What can hang from each mark:
J_565: J_453 J_633 J_840
J_728: J_840
J_453: J_532 J_534
J_532: J_453 J_633
J_273: J_212 J_728
J_840: J_532 J_534 J_565
J_633: J_534
J_212: J_273

Known rows, with every way that one mark hangs from another:
(J_728 (J_840 (J_532 J_453 J_633) J_534)): [  2.1  -6.3 -23.9  -5.4 -26.6 -22.2   1.7 -28.1 -10.8 -21.8 -26.1  14.5
  43.5   7.0 -10.4   5.9  37.8  10.7   5.8  -5.7  11.2  16.7  17.3   3.7
  21.0]
(J_212 (J_273 J_728)): [-13.4   5.4  18.9  -7.0 -22.8   2.2   7.3  -7.5  22.4   3.7 -34.9  -9.1
 -36.4  -4.6   3.2   3.0  -2.2  17.1  10.6 -39.7  -6.2  17.8  17.2   5.7
 -16.3]
(J_453 (J_532 J_633) J_534): [  0.1   0.5 -25.3   0.0 -29.6   0.4   8.2 -21.5  14.2 -13.9  -5.6  -2.3
 -17.4  -1.2  -5.8   1.0  15.0   7.5  10.7  -4.7  -1.8   2.0  -7.8   7.2
  13.9]
(J_728 (J_840 J_532 (J_565 J_633))): [  4.4  20.2  29.6  23.5 -11.6 -28.3   8.7   7.8  21.0 -14.4  -9.2  33.6
   5.1  25.2  23.6  -1.0  -4.2   0.9 -22.6  -9.1  -9.4  19.1  22.7   6.2
   9.9]
(J_453 (J_532 J_633)): [-12.6   0.8  -4.1  -2.6 -17.0 -15.0  -2.9 -17.1  17.7 -10.8  -8.2 -13.1
 -19.6  -1.3 -14.0   7.2  26.2   5.3   4.8 -16.3  14.4  11.2  -0.8   9.2
  15.2]
(J_565 (J_453 (J_532 J_633) J_534) J_840): [  2.6   3.6 -21.4  -4.9 -18.8  17.2  24.5 -13.3  24.6 -23.0   3.3  22.0
  20.1 -14.0   4.2 -14.1   3.8  17.7  27.5  -0.3   5.9 -20.5 -27.8  -4.9
  10.7]
(J_273 J_212 (J_728 (J_840 J_534))): [ -7.7  21.7  15.1  -3.5 -21.0  10.0  17.4  23.7  29.3  11.3  -7.5   1.7
  18.7  -7.3  24.2 -21.3  -0.6  -5.6 -15.5 -26.8   2.5  22.9  17.7 -18.2
  12.0]
(J_728 (J_840 (J_532 J_453 J_633) J_534 J_565)): [  2.2   1.1 -18.0   5.0 -25.8 -29.6  -3.1 -17.4 -27.6 -23.9 -16.2  19.2
  43.7   8.7 -10.8   9.3  19.8  -0.8 -15.8   4.0   3.9  32.5  22.3  -5.1
  28.7]
(J_565 J_840): [ -0.8  12.8   5.1 -21.4  -6.5  12.1  -4.6   4.6  36.7 -11.6 -16.3   0.9
  -8.8  -6.8   8.3 -14.1  14.0   8.4  13.5 -15.0  -4.3  17.7   4.5  -9.5
  -9.8]
(J_728 (J_840 J_534 (J_565 J_453))): [ -5.5  41.2  23.0  10.0 -13.2   6.5  18.2   2.3   8.3  -5.0   6.5  24.1
  14.6   5.2  15.9 -27.3 -11.6   1.7 -17.4  -2.6 -17.2  24.2   8.3 -16.7
   3.1]
(J_728 (J_840 (J_532 (J_453 J_534) J_633))): [ 13.2 -18.1 -35.1  -0.2 -29.2 -21.2   1.6 -32.3   6.7 -28.0 -26.7  12.3
  34.0  12.3 -10.8  -1.0  39.8   4.4  30.0  -3.2   0.2  -2.5   7.4  20.9
  15.1]
(J_273 J_212 (J_728 (J_840 J_534 J_565))): [ -3.4  30.6  19.9   7.0 -25.0   2.1  13.6  34.3  12.7   9.8   2.0   8.5
  19.8  -5.8  25.6 -15.5 -19.0 -16.7 -36.9 -18.1  -3.8  40.4  22.0 -28.0
  19.1]
(J_840 J_532 J_565): [ -4.8  18.2   6.4  17.0 -17.3 -24.3  -6.5  -5.1   0.3  -5.5  -9.7  16.6
 -20.0   5.7   6.7   4.3  -4.3   2.8 -28.9 -20.0  -3.1  30.8  22.1  -2.0
   9.5]
(J_728 J_840): [ -6.3  10.2  15.6   1.0 -11.0  -7.2  -1.5  -6.1  44.2  -4.6 -11.7  -5.7
 -11.4  14.2   9.1 -18.2  27.9  -1.1  13.6 -21.6 -12.3  15.5  12.7   7.6
  -6.6]
(J_840 (J_532 J_633) J_534 J_565): [-11.0  13.2  -6.7   2.7 -33.3 -15.6  -0.5 -11.9 -32.7 -16.9 -19.1  23.0
   6.7  -6.3  -5.5  13.8  -1.4   8.9 -37.3  -8.8  -6.1  35.8  19.3 -15.7
  23.8]
(J_453 J_532): [ -7.3  15.9  -2.5   7.6  -7.9  -7.0  -0.8  -7.6  30.8   0.3   1.9  -9.4
 -34.2   4.2   5.2  -2.2   9.4  10.2  -4.3 -16.3  12.2  13.7   8.7   3.5
   5.9]
(J_273 J_212 (J_728 (J_840 (J_532 J_633)))): [-15.5 -17.0  11.3   8.3 -25.4 -32.8  11.7   8.5  24.9  -2.6 -17.3  12.3
  31.2  -2.2   7.6  -1.6  25.9  -9.1  -1.8 -39.0  22.9   3.0  11.9   4.7
  26.1]
(J_565 J_453 J_633): [  7.0  40.2  48.5 -10.1  -3.0  12.7  17.1   1.2  35.1  -2.3 -20.6  16.8
 -22.3  -6.0   3.8 -14.8  -5.1  13.8   3.1 -18.8  -2.9  12.2   3.0  18.4
  -9.3]
(J_532 (J_453 J_534) J_633): [ 20.3   0.3 -20.9 -26.6 -29.0   4.5 -11.6 -26.9   0.8 -22.4 -31.0 -14.5
  -1.2 -10.4 -30.2  -3.8  29.7   1.2  29.7  -2.0  -7.1  19.0   4.0  21.1
   5.3]
(J_212 (J_273 (J_728 J_840))): [-16.1  -3.5  20.8   2.9 -20.6  -4.5  13.0  -4.7  40.5   0.0 -29.4  -4.1
 -14.6  12.9  15.7  -8.8   9.8   9.3  21.1 -38.4  -9.7   8.5  14.9   7.9
 -15.1]
(J_728 (J_840 J_534 (J_565 (J_453 (J_532 J_633))))): [-11.9  20.5   1.6  21.0 -17.9  -8.3  21.3  -7.3  -1.9 -15.5  18.3  22.9
  29.2   5.5   5.1  -9.6  -0.4   2.7 -17.3   1.4   4.7  12.1  -6.2 -14.0
  27.4]
(J_840 (J_532 J_453 (J_633 J_534)) J_565): [  4.5   9.1  -2.5  11.2 -19.8 -24.8 -22.5 -13.1 -14.4 -33.6 -11.8   3.9
   2.2   0.7 -42.4  18.2  17.8  -0.3  -1.8  -9.8  -7.4  25.8  10.4  24.3
  27.7]
(J_453 J_532 J_534): [  6.0  16.4 -22.2  10.1 -21.1   9.2  10.9 -13.3  25.8  -3.4   1.4  -0.3
 -30.7   3.4  11.1  -7.7  -0.4  10.5   1.8  -4.5  -5.3   5.0   0.7   1.6
   5.5]
(J_565 (J_453 J_532 J_534) J_633 J_840): [ 21.1  31.7   1.5  -1.0  -7.7  30.6  34.2   6.5  38.6 -17.5   4.6  38.1
   7.9  -4.6  28.4 -16.8 -20.9  23.7  12.6   6.0  -0.4 -18.3 -19.0  -3.0
  -1.8]
(J_273 (J_728 J_840)): [-16.2   7.4  19.1   6.1 -13.2 -12.2  10.3   9.1  36.8   4.9 -19.2 -10.9
  -4.9   6.7   5.8 -23.1   8.1  -9.5  -2.3 -33.0  -4.3   9.3  17.6  10.8
  -9.8]

Rows:
[  6.9   9.3   7.0 -15.7 -15.6   3.6 -23.1 -16.3  12.3 -28.4 -20.3 -25.1
 -12.0  -6.4 -49.6   2.3  39.1   1.4  30.9 -14.6 -11.7  20.6   0.3  32.5
  11.4] | (J_532 J_453 (J_633 J_534))
[  8.0  38.0  16.0  -9.3  -8.8  21.2  33.3   6.7  10.3 -15.4 -21.0  57.9
  29.0 -11.1  30.5  -9.2 -22.6  37.3 -16.1  -7.5   5.5  -1.2   3.3 -19.5
   2.0] | (J_565 J_453 J_633 (J_840 J_532 J_534))
[ 23.2  25.3  13.6   5.2 -11.7 -25.0  -7.1  -1.5  -5.3 -17.1 -19.3  19.3
  -3.9   4.1  -5.8  14.4  -6.1   4.7 -24.7  -2.4   7.4  37.9  28.8  15.0
  10.5] | (J_840 (J_532 J_453) (J_565 J_633))
[-19.7 -11.8   6.0  18.7 -23.6 -23.1  18.7 -11.0  28.6  -0.7 -31.4  18.6
  -1.2  18.2  23.5   4.9   6.7  17.2  11.2 -42.2   1.3  -4.8  22.2   6.3
  -4.6] | (J_212 (J_273 (J_728 (J_840 J_532))))
[-14.0   9.7   6.7   6.7 -10.1  -9.8  10.7 -21.1  19.4 -10.4   0.0   5.0
  -6.8  -8.8 -13.3  -4.0  17.1  11.4   9.3 -18.7  19.2  -1.6 -11.5  13.5
  13.9] | (J_565 (J_453 (J_532 J_633)))
[-13.5   1.2  13.4  28.2 -21.1 -27.9  -7.6  -1.7  12.9 -30.8   0.0  17.0
   7.2  20.1 -14.6   2.9  20.5  -4.2  -1.4 -15.4 -26.9   7.0   6.5  14.3
  23.5] | (J_728 (J_840 (J_532 (J_633 J_534)) J_565))
[-10.4   1.8  13.0  19.0 -17.7 -26.1  15.9  16.3  37.9   8.5 -11.6  16.7
  19.1   5.6  26.1 -10.0   8.7  -5.5  -9.9 -40.7  18.2   3.5  21.7  -1.8
  17.7] | (J_273 J_212 (J_728 (J_840 J_532)))
[-10.6  10.8  -7.0 -13.8 -20.8   8.0  19.8 -13.5  -6.4 -22.1 -22.5  42.2
  43.8 -19.0   5.4  -4.2   5.5  30.0  -1.2 -12.5  10.2  -2.7  -6.5 -20.1
  15.3] | (J_565 J_453 (J_840 (J_532 J_633) J_534))
[  5.1  26.8  -1.0  23.7 -23.3  -2.8  17.6 -11.8   0.8 -10.4  -3.6  38.2
  -4.4  -0.7  12.2 -13.2 -26.8  10.5 -13.9  -7.1 -12.6   6.0   5.7   0.2
   8.7] | (J_840 J_532 (J_565 (J_453 J_534)))
[-15.1   8.9   8.4  -0.9 -29.6  11.6  21.0  -4.0  18.7   2.0 -28.8   6.2
  -2.3   7.3  22.7  -6.1  -0.1  18.1   4.9 -29.1 -14.4  14.6  17.9 -12.7
 -11.1] | (J_212 (J_273 (J_728 (J_840 J_534))))
[  5.3  38.5  40.2  17.1  -8.9 -14.0  16.2   3.4   6.0  -9.3 -12.3  44.0
  -7.8   3.0  10.7  -3.1 -26.5  13.4 -29.1 -13.0  -0.7  18.2  13.3   8.3
   7.1] | (J_840 J_532 (J_565 J_453 J_633))
[-14.8  14.5  34.9  19.4 -18.1  -8.7  22.8   1.7  25.8  -3.0  -9.5  19.6
   0.6   7.2  11.8 -13.5 -18.0   2.6   7.6 -29.9 -10.3   8.6   5.9  -0.2
 -10.2] | (J_212 (J_273 (J_728 (J_840 (J_565 J_453)))))
[  7.3  41.2  41.4   1.6 -23.0   7.2  22.8  45.1  14.3   4.8  -3.7  20.9
  19.6  -3.3  31.5 -11.9 -29.9 -12.6 -42.5 -11.2  -8.1  40.4  23.7 -19.3
  15.9] | (J_273 J_212 (J_728 (J_840 J_534 (J_565 J_633))))
[ 11.7  34.8  39.4 -21.6   0.1  23.6  18.0  12.2  42.9 -14.7 -16.2  26.1
   3.4  -9.8  16.1 -17.6  -5.1  17.8  12.0 -10.9  -1.9   4.6  -6.3   1.8
 -13.3] | (J_565 J_453 J_633 J_840)
[ -6.7  12.4  25.4   0.9 -16.2  -5.6  10.2  22.5  49.2  10.8  -7.6  -6.1
   4.2  -0.4  18.8 -19.9  11.6 -12.7   1.7 -36.6   7.9  14.2  15.4   0.5
   5.9] | (J_273 J_212 (J_728 J_840))
[ -3.9  17.6 -15.7 -12.2 -17.4  12.1   8.5  -1.3   4.2 -10.3 -18.8  31.5
  16.4  -7.4  25.1  -1.7  -2.5  27.1 -16.1 -11.9   0.6  14.2  12.6 -30.6
   4.7] | (J_565 (J_840 J_532 J_534))
[ 21.8  26.7  24.4  27.1  -7.1 -15.4  -7.0  11.0  19.0 -31.1  -1.8  23.6
  10.9  26.0  -4.6   4.4   3.9   0.2  -4.7  -1.7 -18.9  15.3  18.5  26.5
  17.3] | (J_728 (J_840 (J_532 J_453) (J_565 (J_633 J_534))))
[  1.9  16.4  -7.5  17.8 -25.3  -4.9  17.3 -13.5  -2.2 -15.9  14.0  15.7
  -3.8  -5.1  -8.6  -5.4 -11.3   2.3  -1.9   2.5  -2.7   3.6 -13.1   2.6
  19.2] | (J_840 (J_565 (J_453 (J_532 J_633) J_534)))
[  5.3  46.5  50.2  27.8  -7.8  -0.3  11.3  12.5  14.8 -20.8   1.0  40.8
 -14.0   4.7   0.8  -3.0 -27.3  11.9 -20.3 -15.2 -19.3   6.1   2.8  18.1
  12.8] | (J_840 J_532 (J_565 J_453 (J_633 J_534)))
[-17.8   7.4  -0.8  25.0 -33.9 -14.7  21.7   1.0  -9.0  -4.9 -20.3  33.3
  10.5  13.6  29.6   8.5 -24.7  16.7 -26.9 -24.2 -13.0  17.7  27.8 -20.6
   6.6] | (J_212 (J_273 (J_728 (J_840 J_532 J_534 J_565))))
[  8.1  34.7  37.3   6.2  -2.4  21.0  19.1  13.2  38.8 -26.9  -9.0  48.6
  10.1  -1.0  11.1  -8.5 -11.6  30.1   8.8 -15.5 -10.1 -17.4  -9.5   9.5
   3.4] | (J_565 J_453 (J_633 J_534) (J_840 J_532))
[ -4.3  29.4  -4.5  12.1 -24.2 -10.1   0.5  -4.4 -20.1  -5.0 -11.2  25.4
  -6.5  -1.1  13.0   5.9 -17.9  11.6 -45.9 -10.9  -6.6  38.7  24.7 -21.5
  14.9] | (J_840 J_532 J_534 J_565)
[-13.8   4.6  23.1  12.8 -20.9 -13.5   7.9   4.8  23.7  -2.5 -16.1   0.4
 -13.7  15.3  14.1  -1.9  -8.5  -2.2   1.0 -28.8 -16.8  23.6  19.0  -2.0
  -8.9] | (J_212 (J_273 (J_728 (J_840 J_565))))
[  7.8  56.2  24.5  17.3  -9.5  12.2  26.3  10.8  -1.7  -6.2  12.6  33.4
  -8.2  -4.2  18.9  -2.6 -38.2  14.8 -42.7   4.9   3.7  25.6   3.9 -13.2
  15.9] | (J_840 J_534 (J_565 (J_453 J_532) J_633))
[-14.5  -7.7   5.4  18.3 -21.2 -42.6  -2.8 -11.4   5.8 -20.7 -10.5  17.6
  15.9  15.8   0.5   4.7  22.2  -5.4  -8.4 -15.2  -3.5  18.2  13.7   4.9
  18.8] | (J_728 (J_840 (J_532 J_633) J_565))
[-10.5   0.2 -21.0 -19.0 -25.9   2.4   4.0 -11.0  -9.5 -21.4 -28.3  28.3
  30.0 -15.2   7.3   6.4  14.2  23.0  -8.4  -8.9   4.6  10.0   6.9 -22.4
  12.9] | (J_565 (J_840 (J_532 J_633) J_534))
[  2.9   1.5  -5.1   1.3 -18.1 -14.4 -18.3 -20.6   0.5 -32.6 -24.0  -1.3
  -0.1  -2.3 -41.3  13.8  35.1   9.6  17.8 -18.8  -0.1   8.6   5.4  30.7
  23.3] | (J_840 (J_532 J_453 (J_633 J_534)))
[ -5.5  27.2  -4.4  -4.2 -11.9  17.5  23.6  -6.7   5.4 -13.1 -13.9  45.5
  29.5 -14.7  26.1 -12.6 -10.8  33.0 -10.0 -12.1   6.0  -2.4   2.0 -26.6
   4.4] | (J_565 J_453 (J_840 J_532 J_534))
[  5.8  29.2  38.1  34.1 -10.6 -12.1   4.0  18.7  29.7 -26.2   2.7  32.2
  -4.8  29.7  13.2   1.3  -5.3   0.8 -15.6  -9.3 -31.8   8.7  15.0  14.9
  15.6] | (J_728 (J_840 J_532 (J_565 (J_633 J_534))))
[ -6.6   8.9   7.9  27.2 -15.0 -32.1   0.1  -2.9  16.8  -9.9  -3.2  21.1
   4.7  20.6  17.4  -4.6   7.2  -2.6 -16.7 -15.1  -7.6  18.8  22.1  -2.2
   9.7] | (J_728 (J_840 J_532 J_565))
[ 18.1  -2.4 -32.5   1.0 -34.6 -22.4  -9.2 -26.2 -27.3 -27.7 -20.8  12.2
  11.6  -4.5 -23.5  10.9  10.5  -0.4  -2.8   3.6  -2.8  24.0  13.7  12.0
  22.9] | (J_840 (J_532 (J_453 J_534) J_633) J_565)
[  9.0  40.3  51.3  16.6  -6.8   4.0  -2.0  24.1  40.8 -21.2   3.8   7.8
 -16.4  25.0   3.8 -10.1  -2.5  -7.5  -4.7  -6.5 -42.3  22.9   9.3  16.8
   2.9] | (J_728 (J_840 (J_565 (J_633 J_534))))
[-14.8  -1.8  -8.5   3.5 -29.3 -17.0   8.6 -19.1   0.6 -15.1 -23.8  21.9
  26.2   8.3   8.2   0.5  26.5  12.9  -4.5 -14.5  -2.7   8.0  14.7  -7.0
  18.1] | (J_728 (J_840 (J_532 J_633) J_534))
